What can hang from each mark
muzaf: ketu zudo
biki: ketu zudo
zudo: befereg biki gesi muzaf
debu: ketu
ketu: befereg gesi muzaf zudo
gesi: zudo

Every row comes from one small tree of marks. The marks that hang from a mark follow it in brackets, in alphabetical order. Every link used is in the known rows. Which tree was each row made from?
Known rows
biki(zudo(befereg gesi muzaf(ketu))): [  5   4  17   5   4   3  -4  -2   0  -5  -2  -4  -9  24  17 -27  -2  12
   0 -10  -3 -14  -1]
biki(zudo(befereg)): [  5  11  -5  13   1   5  -6   1  -1  -2   1  -6 -11  -2   4  -5   0   3
   1   5   3  -6  -1]
debu(ketu): [ -4   7   0  -3   2  -4  -3   1   2   4  -1   5   2   2  -6  -3  -6   0
   0  -1   9 -10  -1]
biki(zudo): [  3  -2 -14   0  -1   6  -8   1  -1  -2   2  -6 -10   0   2   8  -1   1
   2   4   6  -9   0]
gesi(zudo(befereg)): [  8  13   4  16  -9  -1   2   8   4   0  -2   2  -4  11   4 -20   2  -1
  -2   5  -5   8   2]
biki(ketu(gesi)): [ 14   4  -2   3   2   2  -5 -11  -1  -3   0   4  -7  -1  14  13   5   4
   0   0   0 -17  -1]
debu(ketu(befereg muzaf)): [ 10  20  -1   1   3  -3   1   5   1   4  -1   4   4  -1   0   1 -18   1
   1  -4   6  34  -5]
muzaf(zudo(befereg biki(ketu) gesi)): [ 14  14  52  25   6 -13  -5  -6  -1   2  -3  -1  -1  19  13 -31  16  12
   2   1  -9 -14   0]
gesi(zudo(biki)): [  8   5   5  11  -6 -13   1   7   4   3  -1  -4   3  15   0 -21   3  -2
  -1   7  -7   8   2]
muzaf(ketu(zudo)): [ 7  3  9 -2  0  1  2  0 -1  4 -1  7  2  3 17 24 -8  2  1 -2 -4 -3 -3]
ketu(muzaf): [ 7  6  1  2  1  1  2  3  0 -1  0 -1  4  0  2  2 -7  1  0 -1 -2 23 -1]
debu(ketu(zudo(muzaf))): [  7  11  21 -10   2   0   2   2   2   6  -3   6   3   9  -5   8 -15   2
  -1  -9   2   2  -7]
gesi(zudo(befereg muzaf(ketu))): [  7   8  14   2  -7   0   2   9   3  -2  -3   5   1  23  15 -33  -1   1
  -2 -10 -10   2   2]
muzaf(ketu zudo(befereg biki gesi)): [  4  13  52  20   7 -17   0  -6   0   4  -3  -1   6  19  17 -31   5  12
   3  -5 -10 -17   1]
debu(ketu(zudo(befereg))): [  8  26  20  12   2  -3   2   1   1   8  -2   7   0   0   0   9 -12   3
   0   1   4   1  -6]
gesi(zudo(befereg muzaf)): [ 10  11  16   6  -7   1   4   9   4  -2  -3   0  -2  18   1 -33   1   0
  -3  -4  -9  13   0]
debu(ketu(muzaf)): [  3  13   0  -1   3  -3  -1   4   2   2  -1   5   5   3  -4  -1 -13   1
   0  -3   7  12  -3]
zudo(muzaf(ketu(befereg gesi))): [ 14   8   9  -8   4   0   4 -10  -1  -1  -2   4   2   2  19   2 -15   7
   0 -17  -6   5  -2]
zudo(biki muzaf(ketu(gesi))): [  9   4  20  -2   7 -13   3 -11   0   1  -2  -1   8   7  15 -13  -7   8
  -1 -14  -9 -12  -1]
debu(ketu(gesi)): [  3  14  -1   1   3  -5   0 -11   2   3  -2   6   0  -2  -2  11 -12   5
   0  -2  10 -19  -2]
zudo(biki(ketu(gesi))): [ 17   8   9  11   5 -11  -5 -12  -1   1   0  -1  -2  -1  14  -1   7   6
   0   2  -5 -14  -1]

Write each row's tree
[ 29  35  30  28   7 -12  10  -8   0   6  -1  -3   6  -6  10  14 -17   8
  -1   2 -12  28  -7]
ketu(gesi muzaf zudo(befereg biki))
[ 15  15  20   1   2   0   2   3  -1   1   1   0   4  -3   4   8 -11   2
   3  -5  -4  33  -3]
ketu(befereg muzaf(zudo))
[  6  17  42  19   4 -14   1  -2   0   3  -1  -5   6   0   1 -23   5   5
   2  -1  -7  -4   0]
muzaf(zudo(befereg biki))
[  6  15  33  27   7 -16   4  -4   1   4  -3  -6   3  14   4 -35   4   9
  -1   1  -8   5  -2]
zudo(befereg biki gesi)
[22 11 19  1  2  3 -5  3 -2 -2  1  4 -2  0 14  7  0  3  4 -4 -4 25 -2]
biki(ketu(befereg muzaf(zudo)))
[ 13  34  30  12   6  -5   2 -10   1   2  -2   6   4  -3   1   3 -17   8
   1  -6   5  -5  -3]
debu(ketu(gesi muzaf(zudo(befereg))))
[10 20 31 12  3  0  2  2 -1 -1  0  1  4 -1  3 -7 -5  4  2 -4 -5 15 -1]
ketu(muzaf(zudo(befereg)))
[ 18  29  19   1   6  -5   1  -8   0   4  -1   6   3  -5   2  19 -24   7
   3  -8   6  13  -5]
debu(ketu(befereg gesi muzaf(zudo)))
[ 18   7  20  16   6 -12  -4  -3  -1   3  -2  -3  -3  15  16 -19   9   8
   1   2  -8  14  -3]
zudo(biki(ketu(befereg)) gesi)
[ 11   7  -5  13   1   8 -13   2  -2  -5   1  -3 -17   1  14  -6  11   4
   2   6   4 -13  -1]
biki(ketu zudo(befereg))
[ 24  19  14  25  -4 -10  -3  11   3   0  -2  -1  -1  16  15 -32   9   1
  -1   6 -12  27   0]
gesi(zudo(befereg biki(ketu(muzaf))))
[ 27  20  29   9   4   6   2 -10  -1  -1  -3   5  -7   3  16  12  -3   9
  -2  -6  -9  -1  -6]
biki(ketu(gesi zudo(befereg muzaf)))
[ 26   8  30   1   3   5   1  -1  -1   1  -3   4  -8  21  16   5  -2   9
   0  -7 -11  23  -8]
biki(ketu(befereg zudo(gesi muzaf)))
[  5   0  34   4   6 -13   4  -3   1   1  -3  -7   6  24  -1 -35   1   8
  -1  -8 -11   5  -2]
zudo(biki gesi muzaf)
[  5   9  33  10   4  -1   5  -3   1  -2  -4  -2  -1  21   2 -34   0   9
  -3 -10  -8   6  -2]
zudo(befereg gesi muzaf)
[ 6  5 18 -5  1 -2 -1  0 -2  2  0  5  2  0 17  6 -5  3  4 -9 -2 -1  1]
muzaf(ketu(befereg) zudo)
[  7  17  53  24   7 -17   2  -6   0   4  -3  -5   5  15   3 -31   5  11
   1  -1  -9  -7   0]
muzaf(zudo(befereg biki gesi))
[  4  -4   8  -4   2   5  -4  -2   0  -5  -1  -7  -9  23   2 -14  -2   9
   0  -6   0  -7  -2]
biki(zudo(gesi muzaf))
[ 12  14  26  14  -4 -11   5   9   4   1  -3  -5   4  20   1 -47   2   1
  -3  -3 -14  16   0]
gesi(zudo(befereg biki muzaf))
